Each row was made from one walk, in order. Every step used is in the known rows, and no mark comes twice. Write each row's walk.
In the rows, zero is written as 128.
Known rows:
Y/K/Z/P/E: [111  31  72 116 151 146 143 151  74 123 168 170 152  71 113 100  86 188
 196]
K/X: [124  83  68 124 165 152 109 104 142 153 141 149 135 136 108 114 106 132
 167]
X/J: [131  81  78 124 139 141 121 109 118 137 155 128 151 144  94  90 128 131
 172]
J/Y: [136  84  90 124 131 151 111 102 137 160 171 109 163 145 101 107 119 128
 143]
Z/K: [142  81  69 109 165 148 109 122  98 150 155 127 136 130 110 110 102 148
 159]
X/J/Y/K/Z/P/Q: [ 94  98 105 150 145 139 106 150  81 100 178 168 145 140  86  57  93 165
 170]
Y/K/X: [130  92  76 119 177 156 100 111 122 142 140 143 146 130 119 114 106 147
 163]
X/J/Y/K: [139 103 104 124 139 143 107 107 108 125 169 105 166 165 101  88 132 138
 154]
J/Y/K/Z/P: [111  73  98 129 164 140 121 149  92 124 174 141 159 116 106  91  88 169
 172]
Y/J: [144  92  49 146 151 160 133 103 121 155 169 123 165 145 114  91 116 139
 151]
E/P/Z: [146  32  96 133 145 167 100 147 117 161 128 159 186  97 113 121 120 140
 151]
Z/K/X/J/Y: [133 123  89 119 174 130  95 105 118 125 150 133 124 199 104  84 113 134
 165]
Q/J/Y: [136 103 101 137 128 159 103  88 136 159 154 116 141 161 103  85 113 106
 129]
E/P/Q/J/Y: [129 104 108 165 102 182  87 105 128 149 144 154 162 136  93  70 122 108
 109]
Y/K: [139  78  81 116 152 158 109 117 105 146 156 120 162 110 113 116 114 151
 155]
J/Y/K: [140  92  98 120 143 155 103 109 117 146 169 104 169 138 110 110 120 143
 138]
Q/J: [134  89  82 135 140 162 109  95 125 158 141 134 133 135 106  89 107 112
 145]
P/X/J/Y: [133  80  93 135 134 133 120  95 131 149 164 133 131 158  95 106 135 113
 149]
Q/J/Y/K/X: [134 127 106 136 162 161  84  85 132 142 138 133 133 171 119  89 104 117
 135]
Z/P: [107  55  61 129 139 154 125 125 110 155 148 146 146  92 102 102 104 156
 170]

Write each row's walk:
[101  34  69 139 168 133 141 144 103 149 155 185 117  81 102 114  85 148
 185]
K/Z/P/X
[133 107  95 121 167 153  93 103 133 142 154 126 154 156 115 110 114 141
 149]
J/Y/K/X
[144  85 111 129 177 144  78 141 108 127 122 167 154 180 114  93 119 138
 159]
E/P/Z/K/X/J/Y
[ 88  64  73 148 144 148 118 153  98 132 165 188 135  93  88  82  74 161
 175]
K/Z/P/Q
[128 103  83 124 172 145 103 111 114 119 138 145 140 155 109  94 121 142
 177]
Y/K/X/J
[102  48  71 131 161 138 135 152 102 136 159 164 144  96  99  93  82 160
 192]
K/Z/P
[142 112 109 133 142 164  96  92 115 146 153 111 150 155 113  86 112 120
 125]
Q/J/Y/K
[110  76 106 153 167 142 119 128  93 136 151 170 110 118 111  87  83 136
 154]
Q/J/Y/K/Z/P/X
[140  99 109 120 187 133  74 125 112 132 137 153 125 201 112  97  99 137
 163]
P/Z/K/X/J/Y
[112  46  90 120 141 143 134 143  87 124 182 155 161  97 111  96  91 179
 181]
J/Y/K/Z/P/E
[104  53  81 140 176 125 138 149  73 115 151 183 120 102 101  93  97 160
 195]
Y/K/Z/P/X/J
[100  44  74 144 166 121 145 145  95 128 153 188 110 109  94  92  99 144
 199]
K/Z/P/X/J
[126  71  80 148 117 176 103 129 115 150 145 163 174  94  92  99 126 137
 136]
E/P/Q
[151  44  91 119 169 161  91 157  88 155 124 159 170 109 120 120 106 153
 152]
E/P/Z/K
[113  65 102 134 138 153 125 127  86 122 165 161 138 116 113  72  84 157
 167]
Q/J/Y/K/Z/P/E
[ 95  92  94 159 155 162 101 143  76 120 148 190 119 103  99  61  66 153
 158]
Y/K/Z/P/Q/J
[139  67  98 145 125 144 122 112 124 145 147 145 160 134  96 102 155 113
 144]
E/P/X/J/Y
[108  84 103 133 159 128 123 147  85 103 171 144 156 142  97  68 102 165
 186]
X/J/Y/K/Z/P
[125 109  92 131 151 136 104  97 145 131 154 133 140 187  96  85 126 120
 167]
K/X/J/Y
[109  56  95 137 169 133 127 143  93 137 169 165 132 101 109 111  90 158
 166]
J/Y/K/Z/P/X
